Every row comes from one small tree of marks. Brackets hold a mark, then the marks that hang from it, in alphabetical order. Every link used is in the known rows. Which tree was each row made from?
Known rows:
{ruba rubat {simu {dase tapof}}}: [ 18 -51 -18 -22  12  -5  31 -29  14  16  10   8 -39  14  -6 -58  -6  42
  -2]
{tapof keke}: [ 27   7  -6 -16   6  13  -6  -2  16 -25   9  18 -32  -8   8 -37   3  13
 -23]
{rubat gofe}: [ 17 -11  -6  -6   9 -13  10  -4   4   3 -11  24   5  14   9 -50 -10 -11
 -16]
{rifa taso}: [ 48 -13 -14   0   2  10 -10  -5  13  -1  16  18  -4   4  11 -53 -14   9
 -19]
{keke {simu {dase {tapof vunet}} ruba}}: [-15 -29 -11   0   2 -30  -3 -31  -1 -29  17  17 -56  26  -3 -70  10  14
 -22]
{simu {dase tapof} keke ruba}: [ -3 -56 -32  -3   8 -19   7 -39  12 -17  10   3 -47   8   1 -82  10   4
 -29]
{rubat gofe {tupam simu}}: [ -3 -19 -11  -1  20 -29  -3 -16  10 -26 -28  28  33  25  15 -47   5 -28
  -5]
{rifa {taso {tapof {keke {simu dase ruba}}}}}: [  8 -10  -8  16  -2  -9 -15 -11  11 -38  34  21 -45  -7  32 -77  -5  50
 -30]
{rubat gofe {tupam {simu keke ruba}}}: [-20 -29 -22  -6  25 -34  -4 -23  14 -37 -22  17  53  16  17 -64  18 -39
 -15]
{keke {simu {dase tapof} {ruba rubat}}}: [-10 -45 -19  -9  -4 -19  -1 -31  10 -13   3  13 -40  17   7 -85   3  28
 -16]
{dase {tapof {keke {simu ruba}} vunet}}: [ -5  10  -2 -14  -4 -18  17 -17  13 -36  16  24 -65  14  -8 -41   6  24
 -17]
{tupam {simu dase {ruba rubat}}}: [  2 -53 -32 -15   2 -19 -27 -22   6  -1   1   1  -2   8  10 -81  11  -7
 -16]
{tapof {keke {simu dase ruba}} vunet}: [-17  11  -2 -11   9 -21 -21 -17   1 -28  34  19 -44   8   9 -52  24  13
 -34]
{tupam {simu dase keke ruba}}: [ -4 -52 -35  -7  15 -12 -25 -31  10 -17  12  -4 -20   9   9 -86  26 -30
 -27]
{tupam {simu {dase tapof} keke}}: [  6 -55 -31  -1   7  -6   9 -42  17   7   5   4 -82  26  -1 -74  12 -22
 -14]
{dase {tapof keke}}: [ 25  -5  -9  -9  -3   4  23 -15  21 -24  -1  22 -70   4  -2 -36  -8  26
 -13]
{taso {tapof keke}}: [ 27   0  -2   0  -8   7   8   4  11 -42  11  16 -60 -10  12 -49 -14  35
 -15]
{simu {dase tapof} keke}: [ 11 -48 -26  -1   9  -4  18 -40  15   7  10   7 -82  18   0 -70   3   0
 -22]
{rifa {taso tapof}}: [ 47 -16 -10  12 -12   6   2   1   9 -16  19  17 -30   0  14 -62 -29  30
 -13]
{taso {tapof {keke simu}}}: [ 14   4   5   3  -5  11   3   0  13 -52  14  19 -67  -2  16 -58  -5  34
 -15]
{rifa {taso {tapof keke vunet}}}: [ 36  16  -1   5 -13  -2   9   3   9  -9  37  24 -54  -2  10 -40 -21  39
 -18]
{simu dase}: [ 21 -34 -16   0   9  -5 -16 -20   1  -6  10  12 -36  11   8 -62   4   4
 -25]

Which tree is each row?
[  2 -36 -21 -12  -3 -32  10 -34  11  11  -7  18 -33  31  -4 -50   0   6
   3]
{ruba {rubat {tupam {simu {dase {tapof vunet}}}}}}
[  0 -46 -30  -7  17 -11 -19 -28   6 -18  18  -2 -11   0  11 -84  20 -10
 -37]
{simu dase keke ruba}
[ -8 -37 -19  -9  11 -35  -1 -25  10  20 -24  22  22  24  20 -61   2  -8
  -4]
{ruba {rubat gofe {tupam {simu dase}}}}
[  1 -35 -23 -22   2 -23  -6  -8   9   3 -15  10  31   9   9 -70   0 -18
  -9]
{tupam {simu {ruba {rubat gofe}}}}
[  8 -21  -9 -29   9 -12  37 -28  13  23  26  14 -59  11  -9 -38   1  48
  -6]
{ruba rubat {simu {dase {tapof keke vunet}}}}
[ 41   3  -5   9 -10   9   4   2  16 -23  24  22 -44 -11  20 -52 -22  45
 -19]
{rifa {taso {tapof keke}}}
[ -2 -61 -36 -16   0 -18  15 -38  16  13   6   0 -37   5   2 -86   3  14
 -21]
{simu {dase tapof} keke {ruba rubat}}
[ -2  14   5  -3 -10 -13   2   2   2 -56  28  17 -54   0   6 -53   0  31
 -19]
{taso {tapof {keke {simu ruba}} vunet}}
[-11 -40 -16   3   6 -20  -9 -31   6 -41   7  15 -47  20   6 -80  10  18
 -23]
{keke {simu {dase tapof} ruba}}
[ -4 -31 -21  -2   4 -25  -1 -28  10 -34   7  17 -54   0   8 -61   6  33
 -29]
{simu {dase {tapof keke}} ruba}
[-10 -30 -22 -22  14 -26   8 -18  16  -9 -15  11  64   0  15 -69   5 -11
 -16]
{simu keke {ruba {rubat gofe tupam}}}
[ -9 -50 -32 -17  15 -22 -15 -33  13 -12   4   2  29  -2  16 -82  18   1
 -25]
{simu dase keke {ruba {rubat tupam}}}
[  1 -52 -33 -22   9 -11 -11 -28  10  10  14  -5  -1  -4  11 -88  13   0
 -29]
{simu dase keke {ruba rubat}}
[  3 -29 -22  -5  13 -20 -27 -16  11 -68 -15  13  42  10   9 -56  16 -15
 -10]
{rubat {tupam {simu ruba}}}
[-16 -55 -34   2  16 -30  -7 -45  18 -45  -8   9 -12  19   8 -72  22 -14
 -15]
{rubat {tupam {simu {dase tapof} keke ruba}}}
[ 22  15   4  -3 -13  -5  14   5   3 -27  24  18 -69  -2   0 -36 -13  30
 -15]
{taso {tapof keke vunet}}
[-12 -41 -24 -13  17 -28   4 -32  16  28 -18  15  16  21  20 -69   9 -22
  -9]
{ruba {rubat gofe {tupam {simu dase keke}}}}
[ 16 -36 -27 -30   1   3  -1 -12  16  -1   7  -4  21  -9   4 -76   4  -6
 -20]
{simu keke {ruba rubat}}
[-15 -34 -14 -12  -5 -31   4 -30   3  -2  15  14 -46  24  -3 -74   4  23
 -15]
{keke {simu {dase {tapof vunet}} {ruba rubat}}}
[ -2 -34 -27  -9  20 -13 -19 -24  18 -58  -7   5  38   7  10 -65  24 -29
 -14]
{rubat {tupam {simu keke ruba}}}
[ -2 -30 -20 -20  14 -18  11 -21  21  18 -23  16  33  18  14 -60   3 -27
  -1]
{ruba {rubat gofe {tupam {simu keke}}}}
[  8 -14  -6 -14  18 -13  31 -28   9  -9  31  18 -71  15 -11 -33   9  38
 -14]
{ruba {simu {dase {tapof keke vunet}}}}
[  5 -46 -21 -24  32  -2  13 -35  20  -1  13   3  21   7   8 -62  18  17
  -9]
{ruba {rubat tupam} {simu dase keke}}
[-11 -41 -16 -21  37 -22  28 -35  16  19   2  13  37  14  16 -61  12   8
  -9]
{ruba {rubat gofe tupam} {simu dase keke}}
[-13   3   1   4  -5 -22  -5  -9  -3 -45  34  17 -72   4  11 -63   5  36
 -26]
{taso {tapof {keke {simu dase ruba}} vunet}}
